Each row was made from one small tree. Brackets hold a mark, then the marks that hang from it, in the order of their numbers. Every link used is in the known rows. Write each row's tree.
In the rows, 128 means zero.
Known rows:
{J_812 J_25 J_84 {J_259 J_442 J_559}}: [109,181,121,157,129,139,128,132,119,153,170,121,186,111,115,102,171,143,150,98,147,118,116,181,114,81,123,97,151,123,85,104,137,122,136,213,149,181,37,93,110,120,64,100,114,153,141,103,164,146,143,124,72,129,74,117,150,119,76,104,134,178,137,103,121,164,123,74,140,112,139,137,138,157,144,85,193,114,149,94]
{J_442 {J_259 {J_559 J_84}}}: [97,114,130,136,133,121,105,142,134,120,166,116,154,99,77,114,134,122,122,104,123,121,111,141,164,146,134,151,150,107,101,133,139,142,102,152,134,159,110,139,112,127,114,118,115,150,149,112,148,160,144,144,110,131,182,105,181,132,84,128,137,159,136,158,129,111,140,97,120,177,162,127,134,151,128,101,166,136,149,110]
{J_559 J_84 J_259}: [126,138,124,117,116,118,120,109,138,127,182,103,129,113,70,118,135,116,123,103,99,154,112,121,167,175,117,154,165,106,123,129,145,131,135,161,139,120,107,134,118,154,117,121,172,155,127,86,126,124,116,160,118,144,164,91,170,142,89,139,146,133,137,139,156,108,128,106,119,224,126,141,126,140,140,114,154,149,132,110]
{J_559 {J_84 J_812} {J_259 J_442}}: [140,142,121,135,131,109,146,111,122,144,194,98,129,99,65,100,138,138,104,90,102,147,112,124,159,176,108,150,161,105,124,116,151,120,140,155,181,129,103,73,120,158,114,115,169,155,125,76,117,100,136,151,122,149,156,84,169,106,100,123,133,169,136,133,152,109,128,96,129,223,137,147,111,131,127,110,137,141,123,114]
{J_812 J_25 {J_84 {J_559 {J_259 J_442}}}}: [132,186,131,175,135,124,129,139,106,155,168,85,173,126,102,101,164,153,137,110,130,157,109,174,132,119,122,119,170,94,100,109,162,113,143,153,146,173,79,115,124,147,105,88,147,168,119,85,160,149,101,130,89,143,97,114,146,146,88,120,140,140,157,124,157,122,102,73,143,159,147,151,107,159,155,107,160,138,154,84]
{J_559 J_84 {J_259 J_442}}: [128,154,121,114,127,116,139,109,130,147,185,97,128,96,64,118,137,128,110,110,100,149,116,124,165,178,114,142,162,112,102,126,146,124,136,180,168,117,91,124,113,145,103,131,165,160,125,71,115,123,132,150,119,134,175,83,171,118,94,133,144,157,136,145,148,120,136,97,122,218,135,145,111,134,145,112,149,131,127,112]
{J_442 J_84 {J_259 J_559 {J_812 J_25}}}: [106,93,141,147,138,104,114,163,137,109,149,153,198,97,86,103,145,159,128,76,154,101,84,164,137,133,117,90,160,110,92,121,159,146,88,148,117,158,111,79,106,126,68,104,93,165,144,86,172,196,132,146,65,130,131,129,205,124,69,111,116,186,134,142,128,110,162,75,122,122,171,141,153,140,134,85,186,159,171,90]
{J_559 {J_259 J_442}}: [134,152,105,124,133,116,132,108,140,150,178,104,116,106,75,116,137,134,109,113,112,149,113,134,149,165,114,124,149,117,110,123,147,127,126,149,169,118,93,129,110,127,110,124,133,144,123,100,135,124,122,147,116,145,171,135,149,110,112,108,142,157,136,135,151,132,130,85,127,168,132,162,113,130,145,118,155,125,128,107]
{J_84 J_559 {J_812 J_25}}: [120,162,140,202,122,117,127,130,110,115,138,92,169,156,106,81,144,150,141,97,131,145,113,155,130,127,132,118,155,105,134,110,160,128,139,68,125,194,115,74,122,155,147,86,140,140,125,125,153,145,109,133,94,159,106,139,130,134,116,105,119,138,148,120,153,105,97,90,153,148,149,137,143,150,114,130,120,142,151,108]
{J_25 {J_812 {J_84 J_559} J_259}}: [129,172,135,148,132,147,130,138,137,115,199,112,167,132,123,87,149,151,156,100,124,149,118,178,130,105,89,139,113,108,108,116,134,138,139,153,155,178,57,70,130,149,114,102,153,181,106,143,165,139,130,150,99,168,109,146,119,173,100,129,133,133,132,118,148,136,90,104,136,162,138,150,117,162,130,118,153,130,150,116]
{J_559 {J_84 {J_812 J_25}} {J_259 J_442}}: [133,152,132,147,118,108,141,112,111,137,177,91,155,107,72,103,143,137,118,92,103,140,113,132,144,164,114,122,177,107,122,106,157,115,149,162,151,134,92,73,122,154,97,101,173,152,132,65,112,102,125,136,96,142,119,83,179,101,93,112,135,169,140,130,155,103,123,89,124,217,138,145,126,134,134,108,153,146,133,103]
{J_259 {J_559 J_84} J_812}: [109,154,140,124,111,103,117,154,129,118,158,126,154,112,66,106,120,148,123,74,122,134,102,125,162,171,121,131,170,105,112,137,140,151,107,157,177,154,92,75,110,126,96,119,145,155,140,80,148,171,136,162,108,139,162,117,188,137,77,128,108,201,141,136,114,149,172,108,116,173,140,119,157,133,115,113,126,148,144,107]
{J_259 J_442 {J_812 {J_84 J_559}}}: [143,181,138,154,141,111,150,161,117,162,175,106,141,119,101,88,144,181,121,94,139,155,100,159,148,146,109,123,151,97,88,125,151,126,122,144,201,165,96,64,113,127,91,121,131,170,109,86,157,159,137,144,107,147,137,130,146,124,95,119,107,180,147,127,130,148,135,82,133,126,155,137,86,151,123,128,108,130,153,111]
{J_25 J_812}: [122,142,129,100,125,128,110,126,143,96,148,123,134,125,109,107,105,141,137,101,108,156,113,138,148,157,90,116,109,119,123,129,132,140,136,128,137,119,81,84,124,126,128,129,143,155,118,136,134,127,123,156,104,172,160,148,139,149,120,113,120,143,129,135,151,131,124,122,122,159,131,151,157,132,128,132,124,135,136,122]
{J_812 J_84}: [127,136,121,123,138,133,114,129,136,142,141,116,125,129,123,102,136,132,148,99,128,154,101,145,162,116,120,150,124,115,109,127,139,121,135,160,133,126,108,122,123,148,114,119,130,150,112,121,146,121,130,151,109,150,128,120,126,151,102,130,119,120,133,117,159,131,112,102,140,133,126,127,121,158,136,121,134,133,150,107]
{J_84 {J_812 {J_259 J_559}}}: [117,138,110,170,120,123,126,117,142,122,184,127,155,127,92,81,148,135,133,86,136,116,123,146,126,114,125,136,128,126,134,114,132,145,121,124,161,182,86,66,112,143,120,98,115,135,133,142,165,128,140,152,113,153,115,162,138,116,108,100,124,175,128,103,124,153,116,92,145,142,132,135,153,135,105,105,166,132,137,115]

Which tree is each row?
[125,153,123,207,129,128,140,116,129,126,198,106,157,141,103,69,159,143,137,97,130,133,117,160,129,115,127,145,129,113,129,114,147,137,135,81,158,201,107,73,123,155,143,96,132,148,120,147,164,133,124,144,119,155,116,160,112,133,119,115,132,139,127,112,142,126,88,93,152,154,141,139,112,152,108,120,142,129,142,125] -> {J_84 J_559 {J_812 J_259}}
[141,131,122,136,118,113,130,108,132,121,186,97,128,113,72,98,133,124,117,90,101,154,110,118,163,166,115,165,156,105,142,122,147,129,138,137,149,128,118,86,124,172,125,107,173,154,123,92,129,101,126,159,121,158,139,102,169,126,98,128,133,143,135,127,166,105,114,103,130,235,131,138,130,137,122,109,145,158,131,112] -> {J_559 {J_84 J_812} J_259}
[135,167,143,135,137,136,118,151,123,115,162,104,155,133,120,95,124,158,146,96,121,170,117,165,149,131,92,139,124,102,114,125,139,130,135,133,153,162,81,75,131,149,137,113,157,179,105,131,162,139,119,150,104,174,136,135,123,183,105,135,121,130,145,132,159,122,105,112,136,158,147,149,120,155,131,129,117,133,155,109] -> {J_25 {J_812 {J_84 J_559}}}
[124,83,133,192,167,121,132,144,130,120,166,124,165,112,95,77,153,157,126,95,143,124,97,165,161,130,124,144,129,105,107,121,161,137,106,83,128,179,149,86,118,172,143,107,107,170,121,125,161,160,134,145,103,147,153,126,148,136,108,132,118,130,136,146,161,68,110,86,150,148,179,149,96,152,118,108,139,148,167,115] -> {J_442 {J_84 J_559 J_812} J_259}
[122,76,137,126,146,113,122,147,158,119,164,152,149,93,98,99,140,157,119,86,141,122,82,151,160,149,105,121,132,115,95,129,152,142,99,137,124,119,137,89,111,135,85,128,99,172,120,104,150,167,140,156,90,139,160,136,178,115,90,120,119,149,124,151,143,106,146,85,122,131,160,141,115,145,128,107,160,158,160,116] -> {J_442 J_84 {J_259 J_812}}
[109,135,132,147,124,114,116,134,121,119,154,112,156,118,71,92,128,132,129,83,118,132,117,126,164,152,134,147,157,109,127,128,136,139,114,134,159,173,104,78,115,156,133,111,146,144,133,98,146,138,142,154,115,144,158,95,166,139,92,130,106,179,143,124,131,123,145,111,138,179,142,121,151,135,106,111,120,137,142,114] -> {J_259 {J_559 {J_84 J_812}}}
[114,181,135,191,121,144,126,129,120,139,173,106,187,143,135,92,178,136,170,104,141,133,113,190,121,69,126,125,145,112,101,105,151,123,148,160,116,198,71,114,127,147,99,87,136,166,126,123,170,156,115,128,76,140,62,128,122,154,86,122,150,118,140,107,150,135,82,81,149,138,136,134,120,176,135,105,182,131,158,101] -> {J_812 J_25 {J_84 J_559} J_259}
[151,142,120,122,116,104,132,136,144,138,191,122,128,121,91,103,139,148,126,80,127,155,93,139,142,148,102,144,154,99,129,126,147,132,128,153,165,119,106,80,115,142,86,105,138,161,111,96,157,127,119,165,107,163,122,154,163,134,84,113,130,159,130,124,157,144,121,83,118,174,132,142,120,144,135,109,160,163,145,96] -> {J_559 {J_259 {J_812 J_84}}}
[112,143,123,116,150,135,132,130,144,115,182,145,177,95,91,100,138,157,133,91,132,116,125,165,140,133,83,91,120,134,87,122,132,150,111,183,174,158,37,58,111,126,88,126,120,181,126,118,152,157,149,150,87,147,153,131,153,132,97,112,113,192,129,129,123,147,154,103,134,136,140,167,145,124,132,94,159,116,142,114] -> {J_25 {J_812 {J_259 {J_442 J_84} J_559}}}
[100,137,113,142,153,135,132,125,142,145,175,142,174,93,83,98,159,143,129,99,141,99,116,164,148,120,114,102,135,138,79,120,137,142,104,190,175,170,68,105,103,127,85,131,101,161,132,108,157,165,148,143,96,123,157,118,145,119,92,122,125,188,134,122,116,149,153,87,145,118,140,152,125,133,134,91,176,114,144,111] -> {J_812 {J_259 {J_442 J_84} J_559}}
[125,159,115,138,143,146,140,120,146,162,195,122,136,107,122,98,161,136,144,107,136,127,111,166,139,96,108,135,114,127,86,117,129,118,142,206,171,140,69,105,117,135,83,124,121,158,118,118,145,115,148,135,101,139,109,121,117,116,98,118,143,144,123,110,140,155,109,87,142,129,129,133,101,156,138,107,170,108,140,116] -> {J_812 J_84 {J_259 J_442}}
[137,143,128,129,126,96,144,130,134,138,169,129,165,100,76,109,148,167,117,86,130,132,87,149,132,165,96,82,174,113,96,114,163,130,119,168,156,119,93,72,108,131,61,111,127,168,123,58,137,154,116,150,74,139,125,124,184,100,84,104,123,186,139,131,148,128,156,73,124,156,142,164,126,125,146,102,165,153,145,96] -> {J_559 {J_259 {J_442 J_84} {J_812 J_25}}}
[120,132,136,205,140,127,138,123,123,116,158,125,197,130,113,77,174,148,151,86,141,115,104,174,134,100,121,106,143,119,111,104,162,132,133,112,117,199,102,71,121,175,118,97,129,168,123,118,161,158,117,136,80,144,87,124,133,137,101,123,122,133,138,112,154,105,101,86,162,139,146,147,125,151,115,108,158,143,159,112] -> {J_442 {J_84 J_559 {J_812 J_25 J_259}}}
[139,178,126,202,126,107,146,121,102,138,177,79,171,133,82,85,155,160,119,101,124,150,118,159,119,145,123,111,171,100,128,104,168,121,139,86,160,191,101,70,120,149,132,79,144,147,123,102,154,130,103,131,99,157,114,139,152,114,112,101,132,160,146,122,154,105,105,75,145,172,153,158,115,139,128,114,141,142,142,99] -> {J_84 {J_559 {J_259 J_442}} {J_812 J_25}}
[133,184,133,146,140,144,142,140,126,134,209,107,163,115,120,91,149,166,146,102,127,151,125,182,132,117,82,125,116,112,89,114,140,129,143,171,181,178,44,59,125,139,101,116,148,186,109,130,157,135,139,140,98,161,117,133,122,147,102,121,134,154,129,128,140,143,103,96,133,153,146,157,100,156,129,116,148,114,147,117] -> {J_25 {J_812 {J_84 J_559} {J_259 J_442}}}
[122,177,138,142,121,107,126,167,108,151,147,122,182,109,96,99,140,177,129,80,149,131,97,161,128,133,114,87,173,106,90,114,145,127,109,182,178,162,59,49,106,112,51,103,111,158,137,71,161,167,141,134,75,138,98,123,179,114,67,97,108,222,149,117,111,163,162,73,126,107,154,131,149,139,131,101,141,135,156,84] -> {J_259 J_442 J_559 {J_812 J_25 J_84}}
[123,59,124,153,162,123,121,129,145,119,152,140,144,100,102,88,146,146,124,83,141,116,90,149,162,131,112,141,118,119,109,120,152,128,112,116,118,134,146,82,120,166,120,117,96,162,118,121,142,134,140,151,97,149,149,124,154,116,103,122,119,131,128,140,162,81,116,91,149,141,162,140,109,144,121,107,155,151,161,114] -> {J_442 {J_84 J_812} J_259}
[105,144,132,154,113,116,111,133,110,108,135,105,176,124,77,95,132,129,137,82,121,129,115,137,150,140,137,125,168,112,129,122,145,134,124,140,136,174,91,72,118,147,117,97,148,141,147,94,145,150,133,142,98,139,121,99,172,136,84,120,113,178,149,118,132,119,142,106,140,178,143,122,176,137,113,104,132,140,146,105] -> {J_259 {J_559 {J_84 {J_812 J_25}}}}
[124,101,145,164,155,112,129,162,144,121,177,135,166,106,91,94,152,171,119,88,147,123,87,167,157,147,113,130,147,102,92,127,165,144,94,106,137,168,141,91,114,142,103,118,105,181,121,109,171,193,129,153,96,135,167,142,169,137,89,137,123,149,134,160,140,93,137,83,136,139,178,146,97,153,122,111,148,158,170,112] -> {J_442 {J_84 J_559} {J_259 J_812}}
[128,142,148,170,124,115,122,166,125,128,173,114,171,127,119,97,149,163,140,95,146,139,87,176,129,118,113,123,153,92,100,117,162,124,119,126,123,169,115,87,122,129,88,89,116,163,126,107,166,165,125,135,81,149,98,149,168,133,81,106,136,142,137,140,141,112,104,75,119,134,169,129,114,172,132,109,166,156,171,100] -> {J_442 {J_259 {J_812 J_25 {J_84 J_559}}}}
[142,153,128,130,105,103,126,135,131,132,176,120,154,124,104,109,146,150,138,73,127,154,87,147,125,137,101,122,171,98,127,113,153,127,135,162,139,126,94,77,121,135,70,91,144,159,123,84,157,130,107,156,81,156,86,152,175,128,78,103,133,158,140,120,153,137,117,78,115,170,134,141,136,148,145,103,174,166,150,84] -> {J_559 {J_259 {J_812 J_25 J_84}}}
